In the rows, zero is written as 128.
Known rows, with every step that occurs:
setat/guva/zivos/ligup/bufet: [106 115 143  83  96 155 122 138 122 109 128 122 119 148 119 136 148 146
 101 164 128 183  92  85 102 120 147 115 168 139 122 137]
guva/zivos/mizator: [162  95 173 152  89 149 165 140 148  97 121 133 165 144 143 141 135  72
 121 143 192  83 151 124  91 139 113  66 108  89 178 135]
mizator/setat/muke/bufet/guva/ligup/zivos/pefe: [110 186 132 165 144 147  87 149 155 188  92  84  60  84 130  99  71  79
 109 135  95 114 186 150 170  80 142 176 139 149 101  67]
guva/zivos/muke/setat/ligup: [155 113 134 121 110 160  94 106  80 124 164 115 181  89 117 146 199 100
  87 124 132 147 139  95 146 145 134 109 184 133 116 104]
nazeg/bufet/muke/setat/guva: [100 142  97 117 152  74 138 105 112 139 165 167 130 109 120 115 154 189
 147 120 133 154 118 112 118 101 130 140 148 164 106 133]
ligup/bufet/muke/setat/guva/simug/zivos/pefe: [125 162  79 102 108 125 108 134 144 176 162 177 120  79 122  91  87 111
 130  71  62 174 126 178 176  81 186  91 181 144  70 125]
bufet/nazeg: [135 128 141 151 109 129 178 160  82  70  93 142 151 140 120 119 150 130
 128 145 179  97  73 190 136 147  75 115 110 112 183 149]
nazeg/bufet/muke/setat/guva/ligup: [ 88 150 102 122 137  75 128 114  90 162 172 163 154  91 104 120 174 170
 145 144 136 174 144  90 125  98 146 136 156 185  91  94]
bufet/muke/setat/guva: [101 121 107 117 136 112 115  87 124 140 151 147 115  98 143 137 154 163
 147 124  97 128  88 130 138 116  96 129 134 142  84 125]
zivos/mizator: [166  86 156 180 113 136 156 128 189  88 127 139 129 145 137 148 123 107
 148 148 164  62 115 150 106 170  88  68  68  62 195 141]
nazeg/bufet/guva/setat/ligup: [ 92 113  98 100 152  75 125 130 108 135 149 140 160 173 132 112 129 153
 137 147 154 151 179  97 116  99 152 150 115 176 133 107]
nazeg/bufet/guva: [112 141 103 113 152  91 159 123 141 131 106 174 146 189 126 114 130 157
 125 131 172 110 139 133  93  97 119 157 108 135 138 145]
bufet/guva/zivos/muke/setat: [117 142 107  87 113 162  99 109 123 171 130 149 174 134 157 115 134  84
  82 117 118 115 162 121 116  88 115 122 167 119  72 112]
muke/setat/guva/zivos: [107  88 134  57  96 120 112  94 126 142 105 111 161 163 158 134 134 148
 133 112 131 159 112 104 100 123 117 103 140 108 119 138]
nazeg/bufet/muke/setat/guva/simug: [129 141  95 121 144  94 137 108  95 141 170 185 146 110 124 114 144 175
 134  97 151 156 145 128 122 106 153 125 150 195  92 143]
ligup/guva/setat/muke/bufet: [ 97 109 147 125 109 119 155 122 115  98 139 110 120 139 128 153 112 135
 180 112  95 182 145 106 173 162  93 149 140 102 156 140]
nazeg/bufet/guva/ligup/zivos/mizator/setat: [110 168 131 171 158 115 146 195 146 176 101 123 132 129 134  88  49  86
 116 160 143  81 192 118  98  62 167 131 106 115 142  74]
bufet/muke/setat/guva/simug/zivos/ligup: [131 128 103 120 152 118  94 100 136 151 178 133 161  61 121 131 176 121
 115 107 103 150 129 120 136 124 177 100 186 187  53 122]
muke/setat/guva/simug: [140  81 117  82 107 130 106  87 136 131 114 134 150 165 153 139 115 164
 139  89 128 145 110 143 118 152 125  93 115 124 116 157]
muke/bufet/guva/ligup/zivos/pefe: [112 195 130 111 101 149 125 166 183 198  81 141 153 119  82 123  70  90
 114 167 133 148 204 141 147  65 125 137 153 139  71  44]
setat/guva/simug/zivos: [171  97 109  80 114 136 131 101 150 133 103 133 120 172 144 151 150 138
 144  81 158 131 116 133  89 160 158 102 126 155 118 193]
muke/bufet/guva/ligup/tobif: [ 83 165 147 113 122 101 147 131 169 172 119 152 156 146  90 128 103 147
 129 162 123 155 152 124 124 100 112 148 117 122 101 103]
bufet/muke: [131 134 119 180 136 132 166 113 106  83 139 161 121  99 114 159 198 121
 140 128 145  75  92 158 153 130  81 146 117 139 120 141]
bufet/muke/setat/ligup/guva/simug/zivos/mizator: [167 123 140 173 161 101 116 123 134 152 189 143 168  40 127 117 125  95
 137 115  89 116 147 123 159 142 169  86 152 135 109  95]
mizator/setat/ligup/guva/tobif: [123 116 134 187 161  98 105 131 115  64 121  34  97 141 152 143  89 141
 161 105 111 115  92 101 136 179 141 193  91  41 171 162]
simug/zivos/guva: [156 133 103  83 132 130 129 101 194 135  88 113 165 170 124 142 143  87
 128  99 130 114  99 114  83 169 133 113 127  85 118 175]
simug/guva: [134 104  91  88 128 117 121  93 162 118 103 150 150 168 147 138 167 148
 130 114 125 100  94 134  88 155  91 137  87  85 135 170]
muke/bufet/guva: [103 149 134  90 147 113 158 121 185 144 102 165 122 173 109 132 119 154
 126 152 151 114 149 156 107  89  85 161 117 128  98 137]
guva/zivos: [140 105 150 121  92 147 172 125  96  80  93 130 178 164 127 159 181  92
 118 116 191 107 123 130 117 131 111 120 134 111 157 154]
nazeg/bufet/muke/setat/guva/tobif: [ 93 154  98 120 135  58 125 116 111 140 186 138 130 116 134 111 119 193
 174 110 124 185 130  80 106 113 155 139 146 152 103 146]

Rows:
[145 158 142 182 178 168 119 163 121 111 125  69  69  73  94 141 123 121
 102 132 108  98 125 135 162 121 137 178 154 114 127 108]
mizator/setat/ligup/zivos/muke/bufet
[ 72 126 135  75  92 110 119 156  82 159 122 138 142 124 122  90 100 165
 139 161  84 196  80 141 142 102 125  92 143 121 130  91]
muke/setat/guva/ligup/bufet/nazeg
[111 144 104 103 140 147  88 118 145 154 190 138 113 108 109 140 145 134
 111 158 117 159 193 108 144 114 115 147 163 169  67  98]
zivos/muke/bufet/guva/setat/ligup
[158 137 127 200 168 181 108 153  99  94 113  57  75  80 123 143 132 102
 100 119 101  70  97 135 163 144 136 168 133  98 149 112]
mizator/setat/ligup/zivos/muke
[150 102 165 133 117 132 138 122  83  86 107 106 162 139 115 156 163 128
 125 146 148 142 104  80 135 169 119 152 138 106 164 122]
setat/ligup/guva/zivos
[126 125 135 154  95 115 157 135 133  69 108  88 148 175 141 161  80 136
 191  95 115 148  89  93 125 190 104 151 105  19 168 177]
ligup/guva/tobif
[138 133  98  83 136 104  71 127 158 190 138 147 171 117 120  76  78 107
 104  91  69 166 152 171 172  91 203  96 157 136  98  85]
muke/setat/ligup/bufet/guva/simug/zivos/pefe
[141 122 169 134 133 121 156  95 137 108 133 143  72 128 102 149 189 166
 144 136 135 135 109 139 149 158  83 151 129 164 158 150]
setat/muke/bufet
[121 126 151 169 173 115 140 108 136  94 122  95  42 120 131 134 157 143
 134 107 130  90 113 165 149 139 104 184 112 121 158 170]
mizator/setat/muke/bufet
[ 97 117 153 123 106 113 157 146  76 102 157 122 114 116 129 119 145 131
 157 140 137 173 152 151 172 132  98 114 142 183 161 126]
guva/setat/muke/bufet/nazeg
[ 98 104 106  61 124 103 104  92 143 147 162 134 120 139 154 126 158 152
 153 116  91 169 162 106 122 140 109 134 120 154 117 147]
simug/guva/setat/muke/bufet
[124 135 141 163 148 123 150 138  78  92 167 164  83  87  89 130 183 160
 127 165  92 125  65 142 181 115 123 155 130 165 138 106]
setat/ligup/bufet/muke
[145 168  98 119 156 147 112 150 130 143 136 112  67  96 139 105 108 124
 103  86 153 128 153 175 102 122 162 135 173 153  91 195]
mizator/setat/guva/simug/zivos/muke/bufet/nazeg
[131  98 136  74  86 146 133 105 120 118  94 120 120 179 155 154 160 144
 129 134 171 142 106  94  79 137 111 121 127 135 130 164]
setat/guva/zivos
[147 155 139 118  97 176 155 130 116 111 148 148 151 111  92 161 189  98
  95 124 177 144 169 119 123 122 109 128 195 130 104 147]
guva/zivos/muke/bufet
[181  96 149 157 128 141 131 116  95  76 116 128 149 142 111 160 144 145
 132 122 144 130 102 121 150 197 125 144 112 122 160 139]
setat/ligup/guva/simug
[160 110 119 117 116 132 108 107 171 127 139 105 152 138 122 142 130 145
 121  93 121 169  93 102 100 186 187  90 142 138 127 177]
setat/guva/simug/zivos/ligup/tobif
[ 91  90  92  60 124 103 100 127 113 124 159 134 143 151 145 115 136 152
 142 133  69 169 119 108 134 128 143 127 104 120 133 123]
simug/guva/setat/ligup/bufet
[115  71 132 139 101 130 135 101  86  85 148 103 118 144 155 156 174 111
 167 106 117 135 127 124 173 167 103 117 106 146 175 137]
guva/setat/muke
[149 114 144 180 170 135 104 159 163 130 148 136  65 128 166  81  42 105
 100 149 113  54 146 173 119 105 162 110  68 110 153 122]
zivos/mizator/setat/ligup/bufet/guva/simug
[165  89 119 101  98 157 125  95 133 105 103 146 105 182 149 157 138 162
 137 105 167 124 105 138  97 168 116 113  96 154 125 182]
setat/guva/simug
[109 186  91 139 108 109 106 151 112 194 145 143 159  58  94 104 102 127
 135 131 115 188 169  98 156  78 168 116 181 174  82  44]
nazeg/bufet/muke/setat/guva/ligup/zivos/pefe
[152 118 115 116 126 152 138 114 137 125  91 173 147 186 155 130 115 112
 109 109 163  75 143 175 114 118 112 132  92 148 106 153]
bufet/guva/simug
[ 97 169 159 153 167 141 125 154 120 172  89  89  54 101 131 109 102 105
 118 146  90  99 158 137 154  77 131 190 130 158 111  88]
mizator/setat/muke/bufet/guva/ligup/zivos
[ 91 139 136  94  82 134 140 170  78 137 111 150  96 137 114 109 124 163
 139 185 119 180  74 134 127 114 115 110 127 149 140 113]
setat/guva/ligup/bufet/nazeg
[185 127 114 109  99 181 114  98 155 104  98 149 165 185 135 145 110  98
 102 105 167 110 118 136  93 187 112 108  94 123 106 175]
zivos/guva/simug
[124 155 107 173 151  94 185 130  92  89 154 184 139 109  94 136 190 150
 140 123 177 109 121 137 134 113 117 157 136 162 137 146]
nazeg/bufet/muke
[ 98 135 115 104 145 104 143 171  96 152 119 121 160 158 126 106  85 133
 135 148 128 150 176  92 132  76 167 145 131 175 132  76]
nazeg/bufet/guva/setat/ligup/zivos
[134 147 128 128 192 112 125 114 151 159 116 118  60 124 154 102 125 106
 115  78 123  88 172 176 128  99 164 174 137 171 105 175]
mizator/setat/muke/bufet/guva/simug/zivos
[130 149 127 132  84 145 104 106 158 136 112 112 186 153 109 140 104 108
 121 144 111 154  89  79 107 193 114 112  89  77 128 123]
zivos/guva/ligup/tobif
[156 175 127 159 183 184  99 163 122 152 122 100  73  86 120 116  79 106
  76 125 111  89 172 150 147  92 161 179 153 162  80 104]
mizator/setat/ligup/zivos/muke/bufet/guva/simug
[134 110 109  63 104 130 126 107 127 127 100 146 180 165 157 133 177 116
 108 113 151 117 128 107  73 128 115 129 120 107 124 165]
simug/guva/zivos
[112 149 145 172 138 159 124 183 158 179  77 100 119 123 156 109  45  52
 115 170 110  50 168 133 118  71 135 120  87  92 122  59]
bufet/guva/ligup/zivos/mizator/setat
[147  99 155 173 129 107 130 104 126  84 139 103 141 136 102 147 155 177
 135 134 116 132  49 111 148 196 118 132  84  99 196 134]
setat/ligup/tobif
[140 142 196 172 130 130 153 173 116 119 140 109  87  87 154  81 104  83
 104 157 177  97 172 154 108 108 123  97 134 138 182 137]
guva/zivos/mizator/setat/muke/bufet/nazeg
[130 146 125 137 127 149 103 155  69 120 183 145 129  64  98  94 143 146
  97 147  71 163  76 159 184 136 120 105 175 120 142  94]
zivos/muke/setat/ligup/bufet/nazeg
[128  94 138 174 129 129  98 131 185 130 127  86  73 127 167 133  94 111
 143 159 148  75 137 121  84 150 123  96  62  75 158 126]
zivos/mizator/setat/guva/ligup
[104 112 141  85  97 140 112 131 119 173  87  94 158 131 126 141 106 139
 147 139  85 165 106  96 136 119 130 100 137 112 114  70]
muke/setat/guva/ligup/zivos
[172 116 175 184 106 175 182 182 169 112  85 115 132 129 126 142  68  83
 143 146 125  64 107 144 127 135 104  69  93  63 194 100]
ligup/zivos/mizator
[153  93 157 217 167 119 114 138 173  84 133  78  86 115 155 129  79 113
 140 148 125  59 113 129 119 177 117 125  66  33 198 132]
zivos/mizator/setat/ligup/guva
